Each row was made from one path, in order. Every step used is in the known rows, and no mark comes twice. Write each row's path.
In the rows, zero is written as 128.
Known rows
v > k > c > h: [112 114  85 102 165 152 162  73 159 136  79 132 145  71 146 130 104 156
 146 149 108 110 185 109 128 110 106  85  72 116 144 142 115 133 152 167
 115 114 126 139 125]
g > q > c > h > v > k: [ 90 132 128 104 151 131 138  62 134 112  62 146 130  66  98 144 114 181
 122 156  84 113 144 107 102 109 105  44 105  75 116 156 154 136 135 150
 112  84 148 177 113]
r > h > x: [115 101  99  88 138 163 143  72 137 143  98  73 120  81 133 131 139 121
 159 135 131 125 105 118 134 103 112  92  76 103 117 135 103 136 144 184
 146 132 149 127  64]
c > k > v: [121 114  84  90 153 178 164  70 134 136  90  90 130  83 129 130 126 126
 147 140 126 122 136 114 127 107 110  86  77  74 132 121 116 127 135 151
 122 108 126 147  89]
g > q > c > v > h > r: [103 133 122  80 109 117 152  64 159 129  63 118 118  89  78 137 115 120
 118 140  95 118 147 122 126 102 108  48  99 103 128 158 147 102 149 127
 128 123 141 186 102]
c > k: [116 102  83  89 136 171 172  69 125 138  88  90 131  91 131 143 111 132
 163 143 133 130 130 107 134 109 125  98  60  82 122 145 115 136 137 159
 126 119 132 143 101]
k > v > h > c > q > g: [ 94 173 128 105 147 126 148  71 170 170  54  75 150  82 105 110 171 161
 107 114  97  94 149 125 118  98 150  54 104 102 140 145 166 113 139  98
  90  98 171 191  94]
r > h > c > v: [130 114 104  86 112 153 174  50 148 172  87  80 123 108 130 150 141 131
 163 152 119 132 131 115 125 115 125  71  82 127  90 153 127 114 181 129
 139 106 143 142  73]
q > c > h > v > k: [ 94 118 133  85 139 146 155  52 128 111  62 131 151  70 138 147 112 188
 133 170  95 119 154 109 113 114 114  51  96  85 125 149 142 135 131 136
 118  74 132 157 124]
c > k > v > h > x > e: [113 135 109  86 144 189 150  53 166 120  82  77 146  83 121 127 139 147
 111 143 118  98 137 131 136 102  92  67  84  76 168  94 115 107 115 166
 143  69 108 125  75]
v > h: [124 118 109 100 118 147 153  82 151 132  80  82 150  71 150 129 127 139
 138 149 128 116 137 131 127 106 136  77  71 101 149 149 130 146 116 158
 117 114 162 157 109]
r > q: [123 109 112 112 132 132 171  84 135 149  82  96 153  80 145 147 157 134
 157 112 135 143 119 109 120  96 140  91  61  90 140 165 133 127 111 158
 132 139 154 149  85]
c > q > r > h > x: [ 95 127 112  82 143 132 122  53 152 145  76  80 113  88  97 147 154 128
 153 120 115 110 107 115 159  94 130  70  79  87 135 151 113 117 161 167
 127 165 154 121  57]
w > x > e: [126 103  94 126 128 159 197  40 159 177  83  76 144  94 134 156 124 142
 147  91 145 119 118 108 155  93 151  33  27  81 141 127 136 122 107 167
 145 145 149 113 111]
g > q > c > k > v > h: [105 142 123  94 154 138 142  81 145 104  72 116 123  72  73 112 119 145
 110 158  98  94 152 123 121  99  92  63 120  64 138 142 150 112 133 148
 111  95 127 168  84]
k > c > h > x: [105 116  95  98 150 159 150  76 160 134  85 106 147  79 134 121 142 128
 143 137 121 123 156 128 131  98  86  94  73 120 147 130 111 116 143 174
 123 116 136 135  91]
k > v > h: [129 126 115 104 134 155 144  88 160 128  81  78 147  65 146 115 142 136
 124 148 117 105 145 138 122 105 120  67  83  92 161 128 134 137 114 150
 113 103 157 161  98]
e > x: [137  92 109 115 130 144 186  81 125 142 102  89 129  88 130 126 124 130
 150 110 133 136 126 112 144 117 145  69  56  80 125 124 131 127 108 164
 126 154 160 125 110]
h > r > q: [122 111  97  76 115 126 180  65 138 159  73 103 141  98 152 149 130 128
 151  88 129 152 126  95 132 107 151  84  63 100 146 155 138 121 126 127
 137 149 163 167 109]
r > q > c > h > x: [101 118 141  90 124 119 150  74 130 113  76 122 162  69 108 141 172 138
 139 145 117 149 135 117 135  81 108  81 100 103 148 163 134  91 120 163
 142 116 129 132  76]
g > q > r: [111 140 101 103 130 135 136  83 148 138  82 117 102  86  82 148 134 117
 158 114 110 109  98 117 131 104 124  52  79  55 122 163 140 135 119 176
 111 165 186 171  81]
q > c > k > v > h > x: [ 92 127 129  70 153 167 128  73 141  90  76 101 137  73 105 116 134 148
 110 170 106  99 147 134 131  99  86  85 121  77 157 122 125 104 123 158
 127  76  91 136  77]
q > r > h > v: [115 127 120  70 118 144 142  48 145 134  67  94 114 102 126 152 131 157
 153 143 114 108 104 110 129 120 128  35  85  73 109 155 133 132 142 135
 120 126 186 148  75]
q > r > h: [124 123 101  74 116 137 146  66 145 142  84 101 113  93 112 146 123 123
 171 144 120 108 115 109 151 103 134  51  77  81 119 164 123 128 147 156
 128 161 173 133  75]
g > q > c: [ 98 116 114 114 144 121 162  84 129 132  88 119 116  84  86 137 131 137
 150 116 114 130 107 113 116  89 115  65  90  65 109 162 148 133 129 169
 118 145 158 167  86]
g > q: [114 118  93 123 143 146 157  86 141 155  92 100 118  78 109 135 135 120
 156 110 123 130 105 113 113  99 124  77  68  78 118 152 133 145 126 181
 117 145 176 175  90]
k > v > h > c > q > r: [106 169 136  77 123 125 130  53 180 152  50  87 148 101 117 137 159 166
 115 135  94  88 153 136 139 110 147  38  97  87 167 140 165 110 139 103
  91 115 168 166  96]
v > h > r > q > g: [112 150 115  76 114 107 162  82 153 152  59 112 146  81 116 124 141 130
 121  97 107 110 145  96 127 102 160  65  89 103 151 174 152 112 110 114
 126 135 181 191 108]
k > v > h > x: [113 128 118  96 148 173 122  92 161 120  85  73 138  60 141 110 160 131
 117 147 115 103 129 148 120 102 105  82  96  91 170 113 123 123 108 171
 123  93 139 151  81]
g > q > c > v: [ 99 116 116 118 140 132 160  74 132 138  85 115 113  79  69 146 145 119
 147 131 111 138 117 127 112  90  95  63  95  78 100 163 143 110 143 163
 125 133 130 160  74]
g > q > r > h > x: [107 137 104  85 142 143 112  79 151 129  85 108  84  87  69 141 142 109
 158 128 111  96  91 113 139 100 102  58  97  68 113 153 124 123 144 193
 132 164 171 148  41]
v > h > x > e: [117 123 118 102 124 168 154  59 167 138  85  73 154  79 139 138 147 148
 128 124 127 115 116 139 133  95 115  67  70  91 163 116 122 124 102 181
 146  94 143 133  85]
k > c > v > h > x: [ 99 117 110 102 156 170 134  76 176 130  80  88 139  77 128 126 154 125
 123 149 116 110 157 151 118 105  77  98  88 121 151 127 110 110 139 170
 122  94 106 136  76]
c > q > g: [ 94 134 100 127 157 125 168  76 140 175  70  79 136  74  97 127 155 129
 144  90 119 124 118 111 127  87 155  72  66  87 122 167 139 131 136 142
 108 158 168 169  92]
k > v: [123 117  96 108 151 164 158  83 141 143  95  83 137  75 147 127 142 124
 147 123 125 128 124 128 121 108 119  69  73  80 143 127 131 135 122 155
 117 126 153 152  91]
h > v: [109 108 112 103 129 162 166  66 135 149  74  79 139  87 161 148 137 160
 150 124 126 139 106 119 104 116 128  69  67  81 120 134 137 150 118 143
 117 101 172 165  95]
v > k > c > q: [ 84 113  80 118 203 141 163  64 160 164  71 103 142  82 143 136 119 173
 143  99 116 117 164 108 124 101 130 101  58  98 149 144 126 143 156 159
  98 138 115 138 117]
x > e: [128 113 103 114 125 156 191  52 148 162  92  81 145  92 141 148 130 142
 158 105 141 141 107 122 134  99 131  56  44  75 136 126 125 133 117 163
 142 126 156 136  98]
v > h > x > w: [129 111 113 103 126 185 132  75 169 128  83  67 139  64 127 121 137 142
 133 133 120 110 131 125 129  96 129  66  80 106 145 137 133 140 108 183
 122  99 120 115 106]

Which path is each row?
[129 119 117 105 115 155 151  73 154 137  77  79 145  67 133 138 142 120
 136 164 119 123 148 144 125 105 117  73  73 112 138 149 121 124 131 155
 128 107 136 150  98]  c > v > h
[123 118 123  99 110 153 162  58 143 140  70  95 152  76 153 141 137 155
 142 155 117 135 136 124 119 115 122  53  67 104 131 139 134 137 131 136
 122  91 179 162 109]  c > h > v
[160  86 105 124 126 164 188  73 142 144 100  74 129  89 112 120 115 139
 150  96 132 136 136 102 148 106 156  38  48  83 114 128 145 132 106 164
 120 150 130  92 125]  e > x > w
[114 117 102  93 116 166 177  55 144 170  83  85 134 103 138 154 149 132
 160 139 120 145 129 125 112 116 127  81  72 111 108 145 136 116 153 133
 128 100 137 160  94]  h > c > v
[115 123 136  60 104  94 167  64 143 126  56 119 156  98 135 136 121 152
 124 122 111 130 150 102 139  98 148  66  94 102 164 172 153 106 117 109
 132 128 149 167 114]  v > h > r > q > c
[120 137 109  58 102 137 155  50 149 155  76 101 114 124 121 154 126 146
 171 143 115 107 116 104 143 115 144  49  88  90 105 161 141 119 160 129
 124 137 179 147  77]  q > r > h > c
[ 91 106 126 103 163 133 165  67 122 123  70 127 146  70 111 164 150 145
 145 141 109 141 146 109 117  98 118  86  94  84 128 173 138 103 127 158
 138 116  84 135  93]  r > q > c > v > k
[113 128  92  73 140 179 172  59 143 149  80  91 133 110 140 137 130 150
 147 138 115 121 140 109 118 118 120  87  88  84 122 121 137 119 150 123
 117  83 130 158  91]  h > c > k > v
[127 137 106  56 127 140 161  65 157 129  59 106 149  93 136 125 123 138
 111 131 112 113 175 103 137 112 132  80  86  98 176 140 139 105 130 109
 131 103 130 164 104]  c > k > v > h > r > q
[105 135  96  83 127 118 178  78 139 164  65 108 133  90 113 135 143 118
 145  78 122 136 120  89 125 101 156  70  79  90 125 171 147 115 119 119
 133 157 180 188  99]  h > r > q > g
[108 115 115  94 129 166 128  85 154 122  83  74 142  67 144 127 145 133
 132 145 124 111 122 136 132 103 116  96  81 102 156 132 120 135 112 181
 128 102 147 147  91]  v > h > x
[ 95 105 101  97 159 173 152  62 136 139  70  97 136  77 170 149 118 180
 148 130 114 123 122 107 100 127 129  77  74  77 125 135 132 163 119 156
 116  86 145 162 117]  h > v > k
[125 117  95 104 138 142 172  75 160 147  83 114 151  84 136 122 125 136
 149 141 125 128 170 121 135 101 104  75  63 118 140 145 122 124 149 150
 114 125 152 142 109]  k > c > h
[101 129 104  99 167 150 155  75 130 116  84 123 107  83  65 128 124 137
 136 134 107 118 129 108 118  96  94  69 107  53 115 141 143 114 140 155
 116 119 124 159  76]  g > q > c > k > v
[101 128 111  68 142 156 130  50 142 124  61 110 111  87 133 156 109 179
 154 150 104  93 122  99 125 129 124  44  90  69 114 153 130 146 141 147
 120 111 159 143  88]  q > r > h > v > k
[103 124 143  99 122 155 156  44 158 121  78  90 148  80  99 148 157 141
 118 151 115 127 125 149 135  89  90  50  89  91 146 126 126  90 117 160
 155  81  95 120  73]  q > c > v > h > x > e
[ 94 106  78 104 188 163 164  75 151 146  85 115 136  83 155 132 106 159
 156 122 120 114 156 108 119 112 112  98  68  91 132 139 121 150 138 173
 109 123 120 144 117]  v > k > c
[134 117  86  68  91 136 174  60 150 153  78 104 142  91 150 133 100 117
 152 137 118 136 153 106 148 109 140  63  58 116 145 140 123 126 149 126
 135 133 170 164 132]  c > h > r
[ 91 100 107 100 156 156 160  63 126 126  79 120 128  69 115 154 120 145
 151 158 108 132 141 121 121 106 109  80  87  83 114 156 128 121 142 162
 132 112  85 137 105]  q > c > v > k
[110 128 105  78 153 188 126  79 155 108  82  80 135  69 128 117 138 132
 119 162 112  98 144 133 128 109  93  94  96  91 163 111 113 118 123 168
 125  78 112 142  76]  c > k > v > h > x
[109 129 125  75 139 147 151  68 138  98  75 103 144  76 111 119 117 151
 117 172 107 102 162 127 132  97 101  67 105  72 149 139 135 113 133 132
 114  86 109 146  95]  q > c > k > v > h
[118 126 119 106 121 177 152  52 171 139  82  71 150  74 122 148 161 127
 123 143 124 121 125 150 130  98  96  62  70 104 151 113 116 102 119 178
 153  88 116 127  75]  c > v > h > x > e
[123 114  93  61 122 157 178  46 137 158  83  89 123 121 134 143 109 155
 169 150 128 121 135  86 137 119 136  88  78 109  96 150 121 126 181 129
 133 100 138 141  85]  r > h > c > k
[124 141 121  85 122 154 149  74 168 145  74  82 152  95 154 121 146 156
 124 144 109 102 151 133 117 117 131  66  97 103 149 125 154 127 127 120
 109  77 161 175 102]  k > v > h > c
[ 97 109  95  93 185 162 153  58 154 143  69 105 128  94 157 139 106 192
 146 133 112 103 154  98 106 125 103  74  81 102 114 136 122 152 160 149
 115  96 137 141  94]  r > h > v > k > c
[114 111  85 103 171 193 142  69 179 128  83 111 136  67 117 123 111 156
 144 137 105 106 180 104 132 103 100  72  78 117 140 132 118 129 141 188
 115  96  83  97 126]  v > k > c > h > x > w
[125  97  92 107 138 193 149  71 151 141  92  65 127  75 123 132 138 130
 161 109 132 136 109 116 128  95 128  70  69  91 123 134 127 140 116 187
 128 122 117 111  97]  h > x > w
[117 131 109  76 119 155 146  39 155 140  87  92 116 102 103 153 141 131
 158 121 126 108  94 118 156 100 112  37  75  70 132 129 116 111 130 176
 157 141 150 109  51]  q > r > h > x > e
[104 132 113 116 143 126 172  92 131 155  74 105 140  69 107 134 172 123
 149  97 128 132 113 102 116  87 147  79  82  80 123 180 143 123 107 152
 125 147 173 174  79]  r > q > g
[ 91 117  85  98 175 174 137  77 158 127  82 124 141  70 138 129 122 149
 144 147 106 110 168 117 127 107  88 101  81 112 150 127 105 127 143 187
 122 101 106 128 107]  v > k > c > h > x
[102 113 107  83 155 157 167  64 121 116  88 105 130  87 109 131 118 144
 145 146 114 128 139 115 131  99 102  76  99  63 127 135 130 113 138 138
 122 109 106 137  88]  q > c > k > v
[106 108 134  98 136 109 178  76 121 131  79 114 153  86 123 147 154 146
 151 116 125 151 119 109 124  85 133  78  88  78 131 174 150 113 113 147
 130 138 138 145  85]  r > q > c
[ 75 116 102 122 203 148 158  48 159 161  54  97 147  89 160 143 128 204
 133 102 110 117 156 109 105 115 122  84  64  94 144 136 134 151 149 135
  95 103 124 156 115]  h > v > k > c > q
[109 105 105  92 156 163 153  55 135 142  72  93 126  82 158 146 113 180
 150 144 112 109 126  96 108 125 127  69  79  93 109 143 128 159 147 155
 127  94 147 147  95]  r > h > v > k
[131 109 115 109 123 193 132  68 173 128  80  61 137  61 106 133 150 125
 129 152 115 120 138 139 128  97 112  60  80 115 135 138 125 119 124 178
 131  91  94 108  94]  c > v > h > x > w
[126 128 105  85 139 169 150  79 152 118  80  84 143  71 132 118 126 139
 123 166 114  96 161 127 131 111 114  79  87  90 154 128 126 126 129 145
 116  87 130 150 100]  c > k > v > h
[124 134  88  55 119 164 156  62 159 132  72  90 134  90 142 120  94 133
 122 147 108  99 167 113 141 123 124  73  84  95 161 123 124 122 143 112
 121  98 137 164 116]  c > k > v > h > r
[111 146 128  99 140 133 150  60 175 164  62  67 160  93 141 121 157 170
 114 127 105 110 156 134 124 105 147  65  84 110 161 131 157 122 147 111
  99  93 158 173 101]  k > v > h > c > q
[103 102 119 104 129 145 171  65 127 134  87 100 135  82 106 148 142 124
 153 148 123 151 125 134 125  96 108  72  84  88 113 155 127 112 141 149
 132 124 115 139  86]  q > c > v
[130 126 118  79  98 130 164  61 162 147  58  99 152  87 138 150 142 118
 124 131 114 134 158 116 130 112 141  74  75 125 157 159 136  98 133 122
 142 116 141 166 105]  c > v > h > r > q
[ 59 143  99 125 214 141 155  60 157 166  48 109 133  77 115 130 137 194
 125  88 100 103 149 100  97 108 123  73  83  87 121 146 145 141 144 130
  86 112 140 176 107]  h > v > k > c > q > g
[105 135 129  87 129 120 139  35 147 155  53  81 124 101 114 155 142 167
 141 123 108 113 114 112 140 110 142  36  73  81 121 158 136 131 162 122
 110 141 181 147  73]  c > q > r > h > v
[ 99 141 108  85 158 147 119  58 147 128  60 128  92  86  93 155 113 169
 145 135  93  82 112  93 113 123 116  38  99  60 104 158 141 148 144 168
 113 122 175 165  79]  g > q > r > h > v > k
[ 93 137  96 104 159 116 153  59 166 159  64 103 134 102 109 144 136 149
 150  99 117 114 144 121 149  97 131  65  62  82 150 155 134 121 152 141
  93 171 153 137  91]  k > c > q > r
[121 121 120 111 129 152 138  74 153 116  84 113 122  63  54 126 138 130
 136 135 101 125 130 111 129  76 104  41 102  90 115 153 154 113 131 182
 126 117 124 125  95]  g > q > c > h > x > w
[103 158 133  72 107 114 139  50 173 157  50  92 148 109 124 149 143 171
 132 133 102  99 141 124 147 105 163  53  82  97 155 162 159 120 140 111
  94 121 175 167 104]  v > h > c > q > r
[135 122 115 103 143 196 124  82 177 118  84  60 137  61 123 109 150 137
 119 133 113 102 142 135 126  97 116  53  94  93 156 118 137 130 103 171
 120  89 117 117  93]  k > v > h > x > w
